What can hang from each mark:
sotub: tulam
nimef: bebo gudomu sotub zufif
zufif: nimef
gudomu: nimef tulam
sorol: nimef tulam
bebo: nimef tulam
tulam: gudomu sorol sotub zufif

Each row was made from one small tree. The marks that hang from a mark follow it in brackets, in alphabetical order. Every link used is in the known rows. Write each row's tree.
In the rows, 128 means zero.
Known rows:
sorol[nimef tulam[gudomu zufif]]: [148 137 104 114 121 137 144 102 115 143 109 110 139 160 113  68 111 135
 116  98  99 141 107 167 152  72 184]
zufif[nimef[bebo gudomu[tulam] sotub]]: [116 115 156  84  88 118 162  59 141  99 142 142 111 174 131 115 120 147
  87 132  73 102  65  84 140 202 153]
sorol[nimef]: [125 168 116 107 146 138 161  89 120 122 115 111 116 157 129 101 127 119
 116 107 121 102 145 121 140 175 171]
bebo[nimef tulam[sorol]]: [100 118  73 112 111  89 153  78  88 110 135 139  87 150 164 120 136 127
 131 122  87 100 119 134 137  95 164]
gudomu[tulam[zufif]]: [124  99 125 107 109 133 147 103 131 127  90 153 127 161 109 112 123 132
  91 124 111 138  78 131 134 118 204]
tulam[zufif]: [128 137  98 134 119 121 138 122 129 112 109 139 136 155 114 115 127 143
 103 124  99 124 119 133 154 130 161]
nimef[bebo gudomu sotub[tulam] zufif]: [153 135 138 115 119 133 154  78 118 139 131 160 121 178 165 128 169 163
 128 139 180 112 107  85 141 179  58]
sorol[nimef[gudomu zufif]]: [140 174 122 118 140 137 142  79 106 114 123  86  93 140 129  94 145 160
 130 119 149 114 123  97 129 186 122]
bebo[nimef[gudomu sotub] tulam[zufif]]: [134 124  67 142  89 114 148  60 111  94 158 134 109 178 111 112 169 155
  81 147  88 134  81  90 142 149 127]
gudomu[nimef]: [137 151  72 159 138  91 142  96 142 112 122 114 106 130 126 111 134 120
 116 128  98  92 135 113 145 156 141]
gudomu[nimef[bebo sotub]]: [133 147  81 159 130  70 137  85 164  96 149 144 113 165 164 122 142 118
 116 156  98  84 141  77 153 179 128]
sotub[tulam[sorol zufif[nimef]]]: [143  94  96 117 104 134 174 149  43  96 125 167 148 159 120 141  94 156
  86  92 114 132 116 191 174 142 159]
tulam[gudomu[nimef[bebo]] zufif]: [105 130  77 170 112  69 127  89 172 129 104 116 112 149 144 117  99 117
 118 142  97 110 112 124 179  79 139]
sorol[nimef[bebo sotub] tulam[gudomu]]: [139 149 131  97 122 116 150  66 145 143 134 131 134 184 170  67 129 122
 133 117  97 107 124 120 145 109 157]
nimef[gudomu[tulam] sotub]: [171 105 132  89 108 145 153  49 142 128 138 146 110 175 105  98 166 141
  75 127 102 119  68 100 121 181 160]
tulam[gudomu[nimef] sotub]: [119 148  90 144 143 111 185  90 163 169  62  93 127 118 138  84 139 124
 131 108 105  71 153 134 140 118 130]
bebo[nimef tulam]: [ 91 152  89 116 108 102 165  71 124 133 108 119  98 143 150 107 152 118
 136 121  93 102 116 101 130 114 146]
sotub[tulam[gudomu zufif]]: [154 116 108 114 114 155 175  97 116 181  81 147 151 162 113 114 134 126
  98  94 148 145 104 182 163  73 133]
bebo[nimef]: [109 163  89 127 124 118 154  72 140 126 108 127 121 147 132  99 140 122
 144 115 125  84 122 112 132 140 146]
zufif[nimef[bebo[tulam]]]: [ 57 150 135  99  90  79 177 111 122 111 111 123 100 140 175 130 106 134
 123 130  38  99 121  93 161 140 138]
tulam[sorol]: [138 117 101 110 132 107 143 112 108 112 132 152 113 152 147 117 127 136
 119 114  93  96 132 157 150 130 168]
zufif[nimef[gudomu[tulam]]]: [121 116 146  81  93 138 166  75 122 115 115 111 104 136  91 102 114 148
  87 106  75 109  62 120 136 181 163]
sotub[tulam[zufif]]: [146 116 105 124 120 155 161 124 101 140  99 163 154 167 110 132 134 134
  93 110 152 138 114 153 156 130 136]
sorol[tulam[zufif]]: [139 125 101 133 110 117 128 142 121 114 119 145 146 152 113  90 122 154
 118 119  83 129 100 144 147  97 158]
zufif[nimef]: [119 163 117 109 115 114 178 113 119 106 109 116 132 132 120 105 118 142
 116 104  67  94 129 132 148 170 152]
gudomu[nimef[sotub] tulam]: [173 113  91 131 127 100 156  67 144 116 126 152 111 156 130 101 157 110
  84 135 102 112 103  99 121 170 186]

Write each row's tree:
[100 164  94 165 134  55 129 104 154 111 106 117  91 128 187 120 129 137
 168 156 133  88 139  77 141 138 108] -> gudomu[nimef[bebo zufif]]
[105  95 110 135 126  54 119  92 121 104 110 154  68 137 197 125 110 134
 152 153 134 104 105 107 129 107 172] -> gudomu[nimef[bebo zufif] tulam[sorol]]
[170  84 101 100 127 136 148  91  75  80 144 181 124 199 133 115 120 135
  62 125 118 150 103 147 131 158 252] -> gudomu[tulam[sorol[nimef[sotub]] zufif]]
[159 169  87 138 120 114 143  48 126 106 141 125 107 159 133  87 186 168
 140 136 147 100 104  80 113 178 101] -> bebo[nimef[gudomu sotub zufif]]
[ 38 127 128 125 110 108 168 143 137 134  69 139 127 156 174 136 115 153
 125 145  84 103 130  85 152 120 137] -> nimef[bebo[tulam[sotub zufif]]]
[191 127 118  90 121 153 198  65 126 188 103 155 150 175 135  99 173 117
  98  92 140 125 123 160 143 115 123] -> nimef[sotub[tulam[gudomu]]]
[ 87 132 138 105 125 144 169  63 135 151  55 107 106 129 137  84 152 164
 163 120 172  85  84  79  89 160 131] -> bebo[nimef[gudomu[tulam[sotub]] zufif]]
[ 93 118 160  81 104 158 197  95 124 134  75 105 124 128 103  95 113 161
 102  97  85  83  86 110 123 200 155] -> zufif[nimef[gudomu[tulam[sotub]]]]
[ 66 125 112 124  97  89 138 122 133 117 110 143 108 166 167 143 115 137
 110 151  73 128 105  96 164  98 145] -> nimef[bebo[tulam[zufif]]]
[186 116 100 126 119 153 171 115  98 128 123 183 167 191 118 128 160 141
  76 116 147 146 120 138 150 158 135] -> nimef[sotub[tulam[zufif]]]
[116 134 120  93 153 147 189  93 104 154  82 106 126 149 157  89 116 133
 127  88 120  85 166 171 139 121 182] -> tulam[gudomu sorol[nimef] sotub]
[190 146 120 113 135 141 185 103  95 147 104 171 145 165 159 108 189 149
 127 115 173 127 136 119 121 158 105] -> nimef[sotub[tulam] zufif]
[128 164 130 120 128  86 146  97 147 114 116 159 117 171 193 113 162 152
 154 153 129 104 135  73 130 154 120] -> nimef[bebo sotub zufif]
[ 50 146 152 113 115 107 165 108 134 147  77 102  89 135 192 117 146 177
 159 148 111  88 121  52 130 145  71] -> nimef[bebo[tulam[sotub]] gudomu zufif]
[152 177  88 136 130 102 162  70 127 111 116 143 124 158 160  88 182 149
 157 136 148 100 133  87 107 155 131] -> bebo[nimef[sotub zufif]]
[ 45 155 151  85 129 127 197  82 142 181  57  92 109 153 195 102 119 117
 141 116  99  91 153 103 143 109 147] -> sorol[nimef[bebo[tulam[gudomu sotub]]]]
[163  81  95 110 115 140 163 105  83 158 103 167 143 170 128 125 120 135
  93  94 140 143 109 216 169  57 150] -> sotub[tulam[gudomu sorol zufif]]
[ 88 127 113  94 147 130 191 117  68 123  99 120 106 151 174 117 123 143
 118 108  97  96 167 133 134 153 179] -> bebo[tulam[sorol[nimef] sotub]]
[ 96 101 140 105 124 151 172 125 133 143  47 149 145 151 120 107 122 144
 105 117 121 112 101 120 121 136 196] -> gudomu[tulam[sotub zufif]]
[114 160 127 109 108  97 173 102 141  92 136 148 135 170 160 120 122 143
 115 130  66  86 129  92 155 189 142] -> zufif[nimef[bebo sotub]]
[142 130  67 169 112  67 133  77 171 116 131 140 126 173 148 113 129 124
  97 153  95 116 116 114 169 105 144] -> tulam[gudomu[nimef[bebo sotub]] zufif]
[135 156 130 124 117 101 131  78 149 110 141 138 105 168 169 111 166 173
 136 154 127 104 109  63 136 180  87] -> nimef[bebo gudomu sotub zufif]
[110 123 113 130 126 138 156 160 122 129  78 137 170 143 121  84 124 168
 134 114  95 100 127 132 131 120 149] -> sorol[tulam[sotub zufif]]
[129 136  62 141  99 101 161  81 110  99 132 154 126 179 137 111 164 137
  97 142  89 133 109 100 136 126 162] -> bebo[nimef[sotub] tulam[zufif]]
